Each row was made from one small tree. The marks that hang from a mark follow it in brackets, in alphabetical order. Every link used is in the known rows. Write each row's tree.
Known rows
rotuzem{beli{tigur} sudoti{fibo{nefa}} tileg{vupi}}: [-0.52 -0.30 -0.37  0.52  0.13 -0.35 -0.29  0.30 -0.28  0.04 -0.19  0.73
  0.79  0.22  0.02  0.19 -0.09  0.20 -0.55  0.22]
fibo{nefa{gakave{vupi{beli{tigur}}}}}: [-0.18 -0.25 -0.02  0.06  0.28 -0.37  0.15  0.35 -0.04  0.14  0.08  0.33
  0.49  0.52  0.10  0.36  0.29 -0.04 -0.44  0.34]
vupi{beli{tigur} tileg{rotuzem{sudoti{fibo}}}}: [-0.17 -0.21 -0.05  0.32  0.28 -0.03  0.06  0.25 -0.29 -0.11  0.06  0.36
  0.46  0.49 -0.21  0.32 -0.13  0.12 -0.28  0.82]
vupi{beli{tigur} tileg{rotuzem{sudoti{fibo{nefa}}}}}: [-0.20 -0.32 -0.09  0.43  0.25 -0.14  0.04  0.25 -0.28 -0.22  0.17  0.37
  0.54  0.58 -0.10  0.38 -0.04  0.09 -0.27  0.70]
vupi{beli{tigur} tileg{rotuzem{sudoti}}}: [-0.14 -0.11  0.03  0.15  0.26  0.08  0.09  0.23 -0.26 -0.06 -0.04  0.16
  0.42  0.39 -0.23  0.29 -0.10  0.16 -0.21  0.81]
rotuzem{beli sudoti{fibo{nefa} tigur} tileg{vupi}}: [-0.53 -0.09 -0.34  0.60  0.17 -0.51 -0.32  0.28 -0.17  0.04 -0.07  0.71
  0.75  0.15 -0.15  0.15 -0.14  0.13 -0.46  0.10]
rotuzem{beli{tigur} sudoti}: [-0.22 -0.19 -0.37  0.22  0.10 -0.17 -0.13  0.28 -0.28  0.16 -0.13  0.39
  0.59  0.11 -0.16  0.08 -0.18  0.24 -0.34  0.44]
nefa{fibo gakave{vupi{tileg{rotuzem}}}}: [-0.26 -0.02  0.25  0.03  0.38 -0.31  0.10  0.33 -0.06  0.24 -0.13  0.24
  0.36  0.37  0.18  0.33  0.26 -0.13 -0.22  0.28]
vupi{beli}: [-0.15  0.01 -0.14  0.00  0.06 -0.12  0.01  0.21 -0.08  0.01 -0.07  0.05
  0.24  0.34 -0.17  0.14  0.03  0.00 -0.18  0.38]
vupi{beli{tigur} tileg{rotuzem}}: [-0.16 -0.05  0.12  0.06  0.22  0.11  0.09  0.23 -0.19 -0.04  0.00  0.08
  0.32  0.46 -0.17  0.31  0.05  0.07 -0.23  0.80]
tileg{rotuzem{sudoti{fibo}} vupi{beli{tigur}}}: [-0.37 -0.14 -0.13  0.37  0.42 -0.07  0.02  0.38 -0.24  0.22  0.06  0.39
  0.53  0.45 -0.09  0.33  0.16  0.06 -0.53  0.71]
fibo{nefa{gakave{vupi{beli tileg{rotuzem{sudoti}}}}}}: [-0.16 -0.12  0.21  0.13  0.41 -0.27  0.18  0.37 -0.01  0.01 -0.03  0.26
  0.48  0.43  0.04  0.32  0.04  0.02 -0.18  0.29]
gakave{nefa{fibo} vupi{beli{tigur} tileg{rotuzem}}}: [-0.12 -0.23  0.37 -0.01  0.31 -0.12  0.07  0.14  0.06  0.00  0.18  0.15
  0.45  0.54  0.02  0.32  0.35  0.02 -0.45  0.70]
rotuzem{sudoti}: [-0.28  0.01 -0.29  0.09  0.07 -0.18 -0.13  0.23 -0.23  0.13 -0.17  0.20
  0.36  0.18 -0.16  0.11 -0.03  0.05 -0.23  0.29]
vupi{beli tileg}: [-0.12  0.02  0.06 -0.03  0.02 -0.01  0.10  0.11 -0.04 -0.20 -0.14  0.04
  0.23  0.37 -0.30  0.17 -0.11  0.09 -0.05  0.51]
fibo{nefa{gakave{vupi{beli{tigur} tileg}}}}: [-0.14 -0.23  0.17  0.03  0.25 -0.25  0.25  0.23  0.00 -0.08  0.02  0.33
  0.47  0.57 -0.02  0.40  0.15  0.05 -0.30  0.47]
gakave{nefa vupi{beli{tigur} tileg}}: [-0.11 -0.15  0.31 -0.15  0.15 -0.06  0.10  0.08  0.16 -0.13  0.08  0.20
  0.42  0.50 -0.23  0.22  0.20  0.13 -0.47  0.65]
gakave{nefa vupi}: [-0.28  0.00  0.09 -0.18  0.13 -0.28 -0.14  0.22  0.12  0.19  0.02  0.20
  0.37  0.30 -0.04  0.08  0.38 -0.04 -0.50  0.18]
tileg{vupi{beli}}: [-0.32  0.09 -0.03  0.02  0.17 -0.03  0.05  0.24  0.00  0.12 -0.14  0.08
  0.30  0.35 -0.19  0.18  0.18  0.02 -0.31  0.41]
fibo{nefa}: [-0.30 -0.06 -0.25  0.10  0.00 -0.26 -0.14  0.24 -0.17  0.03 -0.04  0.14
  0.35  0.34  0.02  0.21  0.20 -0.08 -0.22  0.18]
fibo{nefa{gakave}}: [-0.23 -0.05 -0.17  0.13  0.15 -0.36 -0.05  0.33 -0.16  0.18 -0.03  0.29
  0.34  0.37  0.17  0.27  0.18 -0.10 -0.22  0.08]

Which tree is each row?
[-0.11 -0.15  0.11 -0.06  0.15 -0.35  0.00  0.14  0.17  0.05  0.11  0.13
  0.37  0.43  0.02  0.14  0.32 -0.05 -0.42  0.27] : gakave{nefa{fibo} vupi{beli}}
[-0.26 -0.23 -0.15  0.40  0.25 -0.13 -0.10  0.33 -0.31  0.04 -0.02  0.53
  0.63  0.26 -0.14  0.20 -0.24  0.22 -0.31  0.62] : vupi{tileg{rotuzem{beli{tigur} sudoti{fibo}}}}
[-0.09 -0.22  0.17  0.03  0.27 -0.27  0.28  0.17 -0.03  0.00 -0.06  0.31
  0.42  0.51 -0.01  0.39  0.11  0.02 -0.29  0.57] : nefa{fibo gakave{vupi{beli{tigur} tileg}}}
[-0.11 -0.10  0.41 -0.05  0.28 -0.18  0.05  0.16  0.19 -0.03  0.10  0.06
  0.35  0.49  0.01  0.22  0.29 -0.02 -0.32  0.45] : gakave{nefa{fibo} vupi{beli tileg{rotuzem}}}
[-0.14 -0.10  0.21  0.00  0.21 -0.29  0.21  0.25  0.11 -0.12 -0.05  0.23
  0.38  0.49 -0.03  0.30  0.09  0.00 -0.17  0.23] : fibo{nefa{gakave{vupi{beli tileg}}}}
[-0.16  0.08  0.05  0.22  0.30 -0.07  0.07  0.21 -0.15 -0.05  0.08  0.14
  0.38  0.32 -0.40  0.23 -0.14  0.10 -0.13  0.69] : vupi{beli tileg{rotuzem{sudoti{tigur}}}}
[-0.18 -0.19  0.27  0.08  0.41 -0.19  0.21  0.36 -0.05  0.06  0.09  0.27
  0.48  0.58  0.10  0.45  0.25 -0.03 -0.34  0.53] : fibo{nefa{gakave{vupi{beli{tigur} tileg{rotuzem}}}}}
[-0.21 -0.13 -0.06  0.51  0.29 -0.29  0.01  0.24 -0.17 -0.21  0.29  0.36
  0.51  0.51 -0.26  0.34 -0.09  0.03 -0.19  0.58] : vupi{beli tileg{rotuzem{sudoti{fibo{nefa} tigur}}}}
[-0.26 -0.07 -0.03  0.01  0.24 -0.47  0.03  0.30 -0.06  0.32 -0.13  0.30
  0.36  0.32  0.18  0.27  0.29 -0.15 -0.33  0.10] : nefa{fibo gakave{vupi}}
[-0.13 -0.07  0.32  0.03  0.40 -0.28  0.22  0.31  0.03  0.12 -0.07  0.18
  0.33  0.45  0.10  0.34  0.14 -0.08 -0.18  0.39] : nefa{fibo gakave{vupi{beli tileg{rotuzem}}}}
[-0.15 -0.04  0.15 -0.17  0.16 -0.23 -0.01  0.20  0.20  0.07  0.08  0.12
  0.34  0.39 -0.10  0.09  0.28  0.00 -0.45  0.28] : gakave{nefa vupi{beli}}
[-0.25  0.08 -0.06  0.31  0.27 -0.17 -0.10  0.28 -0.18  0.11  0.00  0.31
  0.55  0.10 -0.32  0.10 -0.26  0.20 -0.16  0.52] : vupi{tileg{rotuzem{beli sudoti{tigur}}}}
[-0.25 -0.12  0.06 -0.07  0.13 -0.39 -0.14  0.15  0.09  0.18  0.04  0.20
  0.39  0.36  0.09  0.13  0.42 -0.10 -0.47  0.17] : gakave{nefa{fibo} vupi}
[-0.35 -0.26 -0.44  0.39  0.06 -0.33 -0.32  0.27 -0.36  0.03 -0.22  0.69
  0.65  0.11 -0.08  0.10 -0.33  0.21 -0.44  0.29] : rotuzem{beli{tigur} sudoti{fibo} tileg}
[-0.13 -0.23 -0.02  0.04  0.31 -0.38  0.17  0.27 -0.07  0.22  0.00  0.32
  0.43  0.48  0.11  0.36  0.25 -0.06 -0.42  0.43] : nefa{fibo gakave{vupi{beli{tigur}}}}
[-0.40 -0.05 -0.15  0.17  0.16 -0.03 -0.09  0.19 -0.21  0.04 -0.30  0.33
  0.50  0.24 -0.19  0.22 -0.03  0.17 -0.44  0.52] : rotuzem{sudoti tileg{vupi{beli{tigur}}}}
[-0.27 -0.07 -0.26  0.42  0.25 -0.59 -0.08  0.33 -0.18  0.18  0.26  0.55
  0.44  0.47  0.05  0.35  0.14 -0.16 -0.36  0.20] : sudoti{fibo{nefa{gakave}} tigur}
[-0.21 -0.17  0.24  0.19  0.40 -0.37  0.17  0.40  0.03 -0.03  0.12  0.38
  0.43  0.60  0.11  0.40  0.16 -0.10 -0.27  0.29] : sudoti{fibo{nefa{gakave{vupi{beli tileg{rotuzem}}}}}}
[-0.51  0.04 -0.30  0.49  0.20 -0.41 -0.29  0.28 -0.17  0.15 -0.17  0.69
  0.67  0.06 -0.25  0.09 -0.22  0.18 -0.47  0.22] : rotuzem{beli sudoti{fibo tigur} tileg{vupi}}
[-0.46 -0.05 -0.19  0.40  0.36 -0.22 -0.17  0.46 -0.17  0.33 -0.10  0.48
  0.61  0.16 -0.03  0.11  0.00  0.10 -0.43  0.28] : tileg{rotuzem{beli sudoti{fibo}} vupi}
[-0.17 -0.33  0.09  0.20  0.26 -0.37  0.23  0.26 -0.02 -0.13  0.12  0.52
  0.51  0.66  0.00  0.44  0.11  0.00 -0.38  0.47] : sudoti{fibo{nefa{gakave{vupi{beli{tigur} tileg}}}}}
[-0.24  0.02 -0.35  0.29  0.14 -0.33 -0.15  0.26 -0.19  0.18 -0.01  0.37
  0.55  0.05 -0.32  0.04 -0.22  0.18 -0.26  0.33] : rotuzem{beli sudoti{tigur}}
